Known rows, with every step that occurs:
n-d-l-p-f: [  5  49  27  -2  -6   6  16   4 -26 -59  43   3  26 -17 -19  29 -19  16
 -11 -46 -23]
n-p-l-d-f: [ 38  26 -10 -17   0   1  24 -21 -31 -49  -6  46  16  27 -29  23  20   8
 -31 -65 -33]
r-p: [ -4 -11 -10 -15  10  13 -15 -32 -25 -46  27  41 -22 -32   9  16  -9  10
  -4 -10 -13]
n-p-f: [ 40   3   6 -11  17 -13  -6 -24 -25 -40  19  47   6  -1 -26  10  -2   4
 -16 -52 -42]
s-d: [ 35  51  -6  12  41  19  -1 -23 -28 -22  24  25  -4 -38  -6  24  21  24
 -19 -17  -1]
l-d-s: [ 42  24   9   9   4   6 -11 -25 -25 -50  -7  42  10 -19 -25  -3  41  40
 -26 -31 -22]
n-d-f: [ 23  41  -4   5  18   5 -10   0 -24 -39  20  14  15 -24 -27  48  11  21
  10 -37   3]
p-l-d: [ 15  36 -13   1 -18  18  27 -38 -51 -21  -3  22  11   3  -9   9  37  16
 -51 -44 -26]
p-n: [ -1  16 -11  13  11  19  -9 -41 -19 -22  35  22   5 -37   4  -3  46  30
   2 -27 -31]
s-d-n-p-l: [ 34  60  -4 -20  37  13  24 -19 -24 -33  10  20  -6 -39  -2  15  18  18
 -14 -23 -15]
p-f: [ 21   8   9  10  15 -11 -14 -38 -41  -4  32  23  15 -19 -19   3   7  18
 -45 -23 -25]
n-d-l-p: [  9  52  20  -6 -14  19  17   9 -17 -68  35   8  23 -18  -9  32 -14  14
   8 -50 -18]
l-d-f: [ 47  35   7   3   9   9 -13 -36 -37 -17   3  24  20  -1 -26  12  31  45
 -48 -23  -7]
n-p-l-d: [ 34  24 -10 -18  -8  12  26 -26 -34 -55  -6  46   2  15 -17  15  22   5
 -23 -70 -41]
r-p-f: [-10 -16  -1  -8  17 -11 -12 -42 -41 -33  40  31 -17 -35  -7  12 -18  16
 -32  -8 -18]
d-s-p-n: [  5  -7   0  19  38 -21   0 -37  18 -59  22  66  16 -39  -5  -9  48  17
  -9 -23 -16]
l-d-n-p-f: [ 49  33  24 -22   8   5  -3 -44 -43 -31  -4  24  -1 -26 -10 -17  28  48
 -38 -30 -32]
l-p-f: [ 10   9  11 -13   8  -1  16 -53 -29 -13  38  20  32  -8 -23  -8 -21  40
 -29 -30 -55]
s-p-n-d: [ -2  13  -2  19  37  -2  12 -54  -7 -50  33  38  -6 -52  20   4  47  19
   1 -32  -6]
d-f: [ 30  17  -7   2  21   1 -20 -19 -16  -9  23  34  32  -1 -23  26  11  18
 -29 -18  -1]
d-l-p: [ 15  35  25 -12 -20  19  13  -5  -6 -43  42  27  41   7  -1   5 -19  12
 -31 -34 -27]
s-d-n: [ 34  62   0  -5  45  20  -1 -24 -25 -12  18  11  -5 -59   7   8  23  35
 -17   1   0]
l-p: [ 16  14   1 -19  -1  22  13 -44 -14 -26  26  29  28  -7 -10  -3 -11  34
  -2 -34 -49]
n-d: [ 20  39  -3   6   5  19  -8  -7 -30 -49  15  16  -5 -40 -10  35  16  15
  24 -45  -8]

Rows:
[ 13  45  -7 -11 -16  19  29 -40 -49 -13  -8  10  10 -16   1  -3  38  26
 -52 -30 -24] | p-l-d-n
[ -9  27  -7  20  17   6  -2 -15  -9 -62  31  19   4 -58 -21  20  50  34
  36 -42 -28] | p-n-d-s
[ 37  20   7 -35  12  15  -8 -21 -10 -36   2  37   2 -32   5  -5  12  19
   6 -30 -31] | d-n-p
[ 20  26  -4 -36   1  12  16 -20 -17 -33  -3  33   7 -20   4   1  13   7
  -6 -39 -35] | d-n-p-l
[ 42  53   8 -12  51   1   4 -25 -29 -27  19  20  -4 -49 -10   8  12  29
 -22 -15 -15] | s-d-n-p-f
[  2  24  -6  14  20 -16  22  -7  -7 -75   6  43   7 -37 -16  30  27   3
   8 -48  -5] | n-d-s-p-l
[ 15  18   4  14  28 -12   3  -7  -2 -78   8  49   3 -47 -15  27  24  11
  19 -41  -1] | n-d-s-p
[-34  16  -4  -3   7  13  -2 -16 -23 -74  52  16 -24 -54   9  27   7  19
  14 -21 -12] | r-p-n-d-l
[-31   4 -14  -4  16  15  -7 -35 -27 -64  42  19 -33 -61   4  25  13  27
  27 -22 -20] | r-p-n-d
[-32   7 -17  -6  24   5  -7 -32 -23 -58  45  18 -20 -51  -8  31  10  31
  19 -15 -12] | r-p-n-d-f
[ -1  15  -3  19  45 -13   9 -50  -3 -43  34  38   6 -40   8  12  43  23
  -9 -27   0] | s-p-n-d-f
[ 27  15  11  20  26  -9   1 -51 -10 -56   4  53   6 -31  -9 -15  61  45
 -32 -28 -18] | l-d-s-p-n
[-15   5 -17 -15  -9  12  20 -42 -48 -46  12  29 -21 -16   2  18   7  16
 -38 -24 -19] | r-p-l-d
[ 23  -8   2  13  33 -20  -3 -27  16 -56  10  75  16 -26  -7  -3  28   8
 -18 -23  -9] | d-s-p
[ 14  30 -11   5 -12   6  26 -24 -37 -38  -9  34  17  -1 -25   8  39  17
 -44 -46 -28] | p-l-d-s
[ 37  11  21  18  25 -25   1 -48 -22 -48   2  53  11 -23 -20 -12  39  37
 -59 -25 -15] | l-d-s-p-f
[-10  46   6  17   0  17   1  -5 -19 -57  46   6   7 -43   0  24  37  22
  13 -43 -16] | p-n-d-l
[  2   0  -2  17  36  -2   6 -66   0 -32  35  51   2 -37  24 -12  47  18
 -23 -22 -12] | s-p-n
[ 17  40 -14   1  -7   6  26 -34 -45 -13   2  23  28  12 -23  20  34  21
 -64 -39 -14] | p-l-d-f
[ 35  66  12  14  25  18   3   7 -20 -37  40  20  10 -23  -2  27  12   8
 -40 -17  11] | s-d-l
[ 13  67  13   7  26  19  23 -17 -10 -41  56  11  22 -24  -4  14   6  31
 -28 -22 -16] | s-d-l-p-n
